Each row was made from one path, in order. Every step used is in the known rows, and no mark comes twice. Write each row's path.
Known rows
g/e/u/l: [ 0.59 -2.11  1.88  3.53 -0.05  0.49 -1.23 -1.94 -0.80  1.66  2.24 -2.37
 -0.87 -1.51 -1.34 -0.41  0.35  0.88 -0.30  0.99 -2.38 -0.51 -2.09 -0.43
 -1.73]
n/e: [ 2.17  0.82 -1.95  0.03 -1.39  2.67 -0.89  0.04  0.80 -0.12  1.55  0.80
  1.16 -0.77  1.15  1.29 -0.73 -0.75 -0.54 -1.28 -0.11  0.12  0.53  0.26
  0.79]
g/u/r/l/n/e: [ 1.99  0.22 -4.17  2.15 -1.81  1.05 -0.90 -0.55 -0.14  0.84  0.05 -0.25
  0.57 -1.38  2.06 -2.33 -0.86 -2.34 -2.03  0.49 -5.08 -0.86  2.61  2.06
  3.08]
r/g: [-0.79 -0.31  1.34  0.64  0.63 -1.22 -0.78  1.22 -0.19 -0.78 -1.53  2.18
 -1.68 -0.82 -0.73 -2.30  0.36 -0.37  0.38  1.12 -1.33  0.13 -0.09  2.19
  0.45]
n/e/l/g/u/r: [ 1.57 -0.23 -4.16  2.14 -0.74  1.01  0.30 -3.51 -2.49  0.87  1.58 -2.11
  0.72  0.30  1.47 -0.69  0.24 -0.80 -0.11  0.71 -2.79 -1.03  1.70  0.03
  1.41]
g/n/l: [ 0.82 -0.65 -0.90  0.59  0.53  1.73 -1.61 -0.36  1.55 -1.50  2.21 -0.73
  1.71 -1.50 -0.97 -0.99 -1.67 -2.97 -0.07 -3.36 -0.85  0.68  0.96 -2.34
  0.07]
g/n/e/u/r/l: [ 1.02  0.12  0.15  2.72  0.24  2.80 -0.13 -0.24  1.12  0.43  2.28  0.99
  1.41 -4.47  0.77 -2.97 -3.28 -2.28 -2.19 -2.91 -5.43  1.57  5.17  2.21
  0.04]
l/g/n: [-0.38 -1.63 -2.93  0.83  0.09  0.35  0.08 -0.14 -0.50 -0.08  3.49 -2.52
  0.35  0.69 -1.66 -1.17 -0.84 -0.21  1.76 -3.33 -0.85  1.36  0.86 -2.22
 -0.67]
u/l/g/e: [ 0.25 -2.52 -1.73  2.37  0.27 -0.14 -0.61 -2.26 -1.77  0.46  2.83 -2.86
 -0.19  0.73 -0.63 -0.23  1.12  0.43  1.30  0.88 -0.76 -1.89 -2.36 -1.28
 -0.02]
e/l/g/u: [ 0.19 -1.96 -2.42  2.08 -1.45 -2.60 -0.95 -2.15 -3.29  1.71  1.01 -4.11
 -1.87  2.03  0.67 -1.52  1.18  1.29 -0.65  1.13 -2.32 -1.82 -1.94 -1.06
 -0.62]
e/l/g: [ 1.37 -1.65 -2.66  1.36  0.28 -1.67 -0.18 -0.71 -3.13  0.74  3.11 -3.17
  0.16  1.68  0.43 -0.06 -0.13  1.49  0.99 -1.97 -0.07 -0.53 -0.94 -1.60
 -0.40]
e/u/l: [ 1.13 -1.63  1.02  2.54  1.10  1.12 -1.00 -0.87 -1.17  1.36  2.36 -1.66
  0.33 -1.18 -0.63  0.43  0.01  1.03  0.70 -0.56 -1.14  0.26 -1.30 -0.32
 -1.42]
g/e/u/n/l: [ 2.67  0.55 -0.56  3.31  0.60  0.65 -2.13 -1.98 -0.51  1.17  0.61 -2.03
  1.09 -1.85 -2.33 -2.13 -0.45 -3.56 -0.03 -0.41 -3.40 -0.23  0.57 -1.41
  2.68]
n/e/l/g: [ 3.06 -0.85 -4.22  1.37 -0.80  0.39 -0.80 -0.75 -2.46  0.64  4.38 -2.57
  1.22  1.12  1.37  1.05 -0.68  0.83  0.54 -3.05 -0.18 -0.41 -0.53 -1.47
  0.16]
l/n/e/u/r: [ 2.65  1.47 -3.95  1.86 -0.31  2.45  0.94 -1.84 -0.63  1.54  2.10 -1.37
  1.98 -1.31 -0.35 -0.76 -1.82 -2.52  0.40 -1.38 -2.92  1.52  5.03  0.29
  2.70]
n/e/u/r/g: [ 0.96  1.32  0.03  1.84  0.77  1.70  0.14 -0.96 -0.17  0.02 -0.28  2.37
  0.14 -2.86 -0.42 -2.63 -1.25 -2.50  0.13  0.50 -3.44  1.17  4.28  3.09
  1.63]
r/n/e: [ 0.92 -1.18 -1.50  0.55 -1.08  2.45 -1.51  2.06  1.57  0.19  1.15  1.79
  0.21 -1.66  2.14 -1.06 -0.63 -0.30 -0.77 -2.56 -1.35 -0.06  1.18  1.90
 -0.22]
u/l: [ 0.67 -1.74  0.25  1.68  1.42  1.37 -0.90  0.00 -0.67 -0.04  1.65 -0.32
  0.63 -0.47  0.02  1.59  0.76  1.22  1.39 -0.09  0.31 -0.43 -2.73 -0.21
 -0.84]
g/n: [-0.70 -1.12 -0.03  0.83 -0.17  0.89 -0.37  0.67  1.23  0.00  2.05 -0.95
 -0.39 -0.94 -1.64 -0.56 -0.84  0.17  0.29 -2.41 -1.27  1.77  0.09 -1.35
 -1.45]
g/e/l: [ 0.33 -1.64  1.64  2.70 -1.35 -1.89 -0.87 -1.26 -1.04  1.49  1.55 -2.25
 -1.80 -0.22 -0.20 -0.26  0.41  2.13 -1.89  0.61 -2.07 -0.92 -3.07 -0.95
 -1.86]
n/l/g/u: [ 0.66 -0.72 -3.61  0.55 -0.74 -0.90 -1.37 -2.97 -1.63 -0.31 -0.09 -2.91
  0.16  1.34  0.80 -2.70  0.46 -2.86 -0.43  1.04 -1.57 -2.49  0.66 -1.39
  1.73]
e/u/r/g: [-0.57  0.77  1.37  1.66  1.81 -0.12  0.73 -0.97 -0.80  0.21 -1.34  1.85
 -0.74 -2.29 -1.22 -3.63 -0.66 -1.85  0.46  1.27 -3.33  1.12  3.91  2.90
  1.11]
r/e/u: [ 1.13  1.45  0.73  2.36 -2.82  0.67 -0.63  0.26 -0.06  1.22  0.64 -1.08
 -0.77 -1.80  0.10 -1.63 -0.69 -0.60 -2.55 -0.08 -2.63 -0.42  1.44  2.14
 -1.36]
n/e/l/g/u: [ 1.88 -1.33 -3.63  2.04 -2.65 -0.77 -1.58 -2.17 -2.62  1.57  2.01 -3.55
 -1.03  1.52  1.45 -0.64  0.58  0.85 -1.01  0.21 -2.39 -1.64 -1.51 -0.84
 -0.14]

Which path is each row?
[ 2.24 -0.17 -3.29  1.83 -1.51  2.28 -0.89 -0.94 -0.04  1.29  5.00 -3.00
  0.77 -0.91 -1.03 -1.20 -2.32 -1.18  0.26 -4.40 -2.41  1.97  2.83 -1.75
 -0.56]
l/g/n/e/u
[-0.33 -1.85  2.74  3.22 -0.79 -2.83 -1.51 -0.19 -1.28  0.94  0.28 -0.55
 -3.18 -1.04 -0.75 -1.99  0.69  1.77 -1.58  1.56 -3.02 -0.73 -3.09  0.99
 -1.46]
r/g/e/l
[ 1.95  0.35 -2.01  2.21  0.46  0.62 -2.71 -1.52 -0.80  0.19 -1.47 -1.21
  0.93 -0.68 -0.99 -1.66  1.00 -3.24  0.23  0.97 -2.91 -1.17 -0.83 -0.82
  3.13]
g/u/n/l
[ 1.41 -0.64 -1.02  4.28  0.31 -1.31 -1.33 -0.69 -2.24  2.69  0.93 -2.62
 -0.66 -1.30 -1.91 -3.80 -0.20 -1.08  0.07 -0.15 -5.60 -0.18  0.80  0.50
  2.20]
r/l/g/e/u/n
[ 0.82 -2.38 -3.19  2.92 -0.63 -0.83 -1.64 -0.56 -1.84  1.60  0.75 -3.54
 -1.15  1.15 -0.63 -0.44  1.78  0.91  0.98  1.85 -2.47 -1.12 -3.23 -0.78
  0.90]
g/u/l/n
[-1.14  0.42 -0.61  0.99 -0.06  0.49  1.05 -2.89 -0.61  0.46 -2.06 -0.10
 -0.25 -0.55  0.36 -1.68  0.84 -1.48 -0.55  3.18 -2.81 -0.73  2.00  1.30
  1.06]
g/u/r
[-0.75 -0.38  2.87  2.66 -1.05 -2.00 -0.92 -1.18 -0.28  1.44 -0.52 -0.69
 -3.11 -1.85 -1.88 -3.99 -0.31 -0.63 -1.58  2.09 -4.04  0.03  0.70  1.55
 -0.61]
r/g/e/u
[ 3.24  0.25 -4.61  2.00  1.83  0.50 -1.37 -1.68 -2.61  0.57  2.31 -3.09
  2.55  0.30 -1.62 -1.89 -0.79 -3.60  2.42 -2.56 -1.53 -0.01  2.22 -2.22
  3.67]
e/u/n/l/g
[ 1.96 -1.87 -2.46  3.09  0.45 -0.29 -1.07 -0.01 -2.00  2.11  2.90 -3.77
  0.02  0.25 -1.43 -0.27 -0.06  0.76  1.63 -0.98 -1.96  0.63 -0.99 -1.21
  0.58]
e/u/l/n
[ 1.72 -0.29 -4.15 -0.42  1.21  0.13 -0.77 -1.70 -1.43 -1.42  1.99 -1.73
  2.55  1.02  0.62 -1.07 -0.80 -3.32  1.33 -2.15  0.77 -1.38  1.82 -2.10
  2.34]
n/l/g
[ 3.30  0.76 -3.54  1.70 -2.17  0.94 -0.94 -0.32 -0.55  2.16  2.73 -2.62
  0.48 -0.29 -0.44 -0.66 -1.61 -1.06 -0.46 -2.17 -2.49  1.16  2.23 -0.70
  1.49]
l/n/e/u
[-0.42 -1.17 -1.84  1.03 -0.82 -1.28  0.08 -2.11 -1.18  0.43  1.51 -2.57
 -0.75  1.12 -0.65 -1.58  0.51 -0.55  0.21  0.95 -1.13 -1.38 -0.13 -1.12
  0.58]
l/g/e
[-1.23 -3.04 -1.94  2.56  0.65 -1.14  0.06 -0.84 -2.05  1.40  0.02 -1.32
 -1.33 -0.22  1.80 -4.12  0.78  0.47 -0.10 -0.04 -3.88 -1.23  1.69  1.87
 -0.45]
e/l/g/u/r/n
[ 2.80 -0.06 -3.70  1.43 -1.64  0.86 -1.64  1.71  0.15  0.45  1.74 -0.09
  0.89 -0.94  1.70 -1.00 -1.55 -1.30 -1.58 -2.05 -2.86 -0.19  1.21  1.01
  2.33]
r/l/n/e
[ 2.40 -1.94 -4.49  2.01 -0.22  3.91 -1.59 -0.16 -0.05 -0.37  5.96 -1.72
  1.94 -0.57 -0.34  1.41 -0.95 -0.19  2.12 -4.26 -0.65  1.06 -0.67 -1.94
 -0.40]
u/l/g/n/e
[ 0.08 -0.51 -2.50  0.78  2.12 -0.16  1.12 -0.87 -1.74 -0.69  0.79  0.30
  1.81 -0.62  1.70 -2.73 -1.25 -2.07  0.42 -0.86 -2.27 -0.83  3.99  1.57
  2.16]
u/r/l/g
[ 2.84 -0.34 -0.98  1.71 -1.42  1.19 -1.42  0.10 -0.73  0.90  3.03 -0.70
  0.54 -0.60  1.50  1.91 -0.77  1.53 -1.27 -2.21 -0.71  0.11 -1.59 -0.45
 -0.97]
n/e/l
[ 3.31 -0.44 -2.01  3.89 -1.81  0.91 -2.67 -0.34 -1.78  2.37  1.30 -1.92
 -0.46 -0.53  0.00  0.87  0.98  1.37 -0.66 -0.20 -3.66 -0.10 -3.33 -0.24
  0.71]
g/u/n/e/l
[ 1.45 -1.96 -2.37  2.32  1.44  0.29 -0.48 -1.60 -2.93  1.17  3.78 -3.42
  0.90  0.68 -0.58 -0.20 -0.03  0.43  2.31 -1.49 -0.49 -0.22 -0.13 -1.34
 -0.23]
e/u/l/g
[ 0.67 -2.11 -3.49  0.13  1.50  0.11 -1.24  0.18 -0.82 -1.16  1.70 -0.86
  1.59  0.23  1.52 -3.22 -0.75 -2.77  1.11 -3.30 -0.22 -1.50  2.39 -0.56
  1.43]
r/n/l/g
[ 2.95 -0.89 -0.44  2.72 -0.13  3.21 -1.77 -0.84 -0.44  1.18  3.62 -1.05
  1.25 -1.77  0.24  1.54 -0.62  0.33  0.35 -1.60 -1.18  0.44 -0.85 -0.06
 -0.82]
n/e/u/l
[ 2.52  1.09 -0.82  1.20 -1.71  2.00 -0.94 -0.88  0.20  1.41  2.06 -0.86
  0.60 -1.45  0.30 -0.10 -1.68 -1.02 -1.28 -1.69 -1.75  0.91  2.13  0.12
 -0.08]
n/e/u
[-0.21 -2.34  0.34  2.41 -0.23  0.35 -1.68 -1.37 -1.04  0.72 -0.02 -1.47
 -1.19 -0.16  0.23  0.15  1.91  1.28  0.16  2.53 -1.77 -1.59 -3.74  0.16
 -1.16]
g/u/l
[ 2.95  0.10 -5.18  1.21  2.22  0.76 -1.33 -1.13 -2.14 -0.60  1.67 -1.96
  3.01  0.80 -1.11 -1.00 -0.03 -3.47  2.96 -2.22 -0.41 -0.62  1.02 -2.08
  4.19]
u/n/l/g
[ 0.90 -2.40 -0.70  4.42  0.08 -1.76 -1.78 -0.10 -1.69  2.06  1.77 -2.92
 -2.11 -0.66 -2.54 -2.65  0.57  0.35  0.94  1.16 -3.95 -0.08 -1.84  0.27
  0.65]
r/g/e/u/l/n
[ 3.60  1.97 -1.53  3.47 -0.23  2.09 -2.46 -0.16 -0.37  0.55  0.54 -0.95
  1.87 -2.54 -1.16 -1.69 -0.53 -3.87 -0.61 -1.40 -3.15 -0.48  1.17  0.43
  2.42]
r/e/u/n/l
[ 4.02 -0.60 -5.13  2.91  0.16  0.93 -1.43 -0.18 -3.12  1.34  3.97 -2.73
  1.63  0.98 -0.09  1.24  0.02  0.71  2.01 -3.13 -1.19  0.23 -1.34 -1.41
  1.85]
u/n/e/l/g
[ 0.15  1.14  0.13  1.24  1.19  1.14  1.69 -2.35 -0.63  0.97  0.29 -0.22
  1.04 -1.66 -0.63 -1.43 -1.15 -1.71  0.21  0.04 -2.06  1.16  4.54  0.80
  0.81]
e/u/r
[ 3.03 -1.38 -3.77  2.24  0.36  2.22 -1.14 -1.55 -2.30  0.91  4.92 -2.83
  1.79  0.05  0.25  0.70 -0.63 -0.14  1.95 -2.45 -0.59 -0.16  0.21 -1.08
  0.28]
n/e/u/l/g
[ 1.88 -1.40 -2.80  2.23 -0.63 -2.21 -0.75  0.76 -2.21  1.76  2.31 -3.58
 -0.58  1.34 -0.50  0.05 -0.05  1.79  0.27 -1.46 -1.47  0.25 -1.74 -1.60
  0.50]
e/l/n
[ 0.94 -0.82 -2.62  0.83 -0.17 -0.48 -0.96 -2.96 -0.88 -0.82  1.82 -2.50
  0.84  0.46 -0.16 -1.98 -0.29 -3.16 -0.19 -0.04 -0.74 -2.13  0.75 -2.15
  1.74]
n/l/g/e
[ 1.69 -1.60 -1.10  2.35  0.05  2.05 -0.72  0.79 -0.15  0.81  2.33  0.93
  0.72 -2.09  2.42 -0.45 -1.02  0.81 -0.78 -2.95 -2.33  0.27  1.11  1.69
 -0.80]
u/r/n/e/l
[-0.10 -0.22  1.76  2.10 -1.61 -1.01 -0.35 -2.15 -0.12  2.06  0.68 -2.35
 -1.78 -1.15 -1.37 -2.32 -0.53 -0.29 -1.92  1.13 -3.00 -0.08  0.85 -0.29
 -1.00]
g/e/u
[ 0.35 -2.01 -1.07  2.19 -0.30 -0.94 -1.35 -1.85 -0.75  1.05  2.04 -2.98
 -0.55 -0.97 -0.08 -4.99 -1.17 -2.52 -1.07 -1.60 -3.23 -1.33  2.79 -0.61
  0.11]
r/n/l/g/e/u
[ 1.37  0.80  0.02  3.09 -1.15  1.10  0.30 -0.19 -1.15  0.32  1.20 -0.20
  0.42 -1.91  1.18  0.14  0.03  0.49 -1.85 -0.02 -2.20 -0.78  0.07  2.12
 -1.07]
u/r/e/l
[ 1.74 -0.45  0.92  3.81 -1.08  1.97 -1.56  0.06 -0.69  0.98  2.22 -1.33
 -0.04 -2.31  0.11  0.11  0.26  0.66 -0.97 -0.08 -2.09 -0.80 -1.48  1.57
 -2.10]
r/e/u/l
[ 0.47  2.07 -0.66  1.70 -1.13  2.51  1.01 -0.35  0.41 -0.78 -0.51  1.41
  1.13 -2.10  0.88 -0.66  0.06 -1.79 -1.14  1.16 -1.78 -0.89  2.42  3.10
  0.57]
u/r/e
[ 0.27 -2.63 -2.23  3.38 -0.12 -1.82 -2.23  0.38 -1.94  1.03 -0.34 -2.05
 -2.43  0.55 -1.11 -2.20  2.01  0.76  1.25  2.73 -3.46 -0.96 -3.30  0.78
  1.17]
r/g/u/l/n
[ 1.46 -0.13 -1.91  0.93 -1.67  3.51 -1.22  0.49  1.95 -0.17  3.37 -0.06
  0.96 -1.61 -0.40  0.71 -1.57 -0.65 -0.19 -3.47 -1.25  1.78  0.55 -1.00
 -0.69]
g/n/e
[-0.63 -0.97 -2.95  0.74 -1.36 -1.68 -0.40 -2.22 -2.02  0.84 -0.36 -2.87
 -1.46  2.00  0.35 -2.15  1.17 -0.39 -0.01  2.05 -1.86 -1.81 -0.13 -0.45
  0.66]
l/g/u
[ 0.51 -0.58 -1.19  3.30 -0.18 -1.48  0.40 -0.90 -0.90  1.94  0.50 -1.91
 -0.38 -1.90 -0.22 -4.41 -1.50 -1.96 -1.77  0.49 -5.92 -0.21  3.65  1.57
  2.20]
g/e/u/r/l/n
[ 1.87 -0.53 -3.51  2.25  0.63 -0.06 -1.39 -2.41 -1.53  0.14  1.54 -2.66
  1.36  0.40 -1.64 -1.82  0.40 -3.28  1.45 -0.25 -1.81 -1.55 -0.18 -2.07
  3.51]
u/n/l/g/e
[ 1.68  0.09  0.61  2.97 -2.45 -0.17 -1.17  1.08 -0.90  0.63  1.44 -0.96
 -0.78 -1.10  1.25  0.34  0.21  1.74 -2.56 -0.46 -1.63 -1.21 -2.36  1.54
 -2.25]
r/e/l
[ 2.68 -0.09 -4.38  2.99 -1.29  1.28 -2.49 -0.02 -1.48  1.31  0.43 -0.78
  0.46 -0.68  0.86 -1.86  0.32 -1.47 -0.27  0.06 -4.78 -1.08 -0.12  1.44
  3.21]
r/l/g/u/n/e
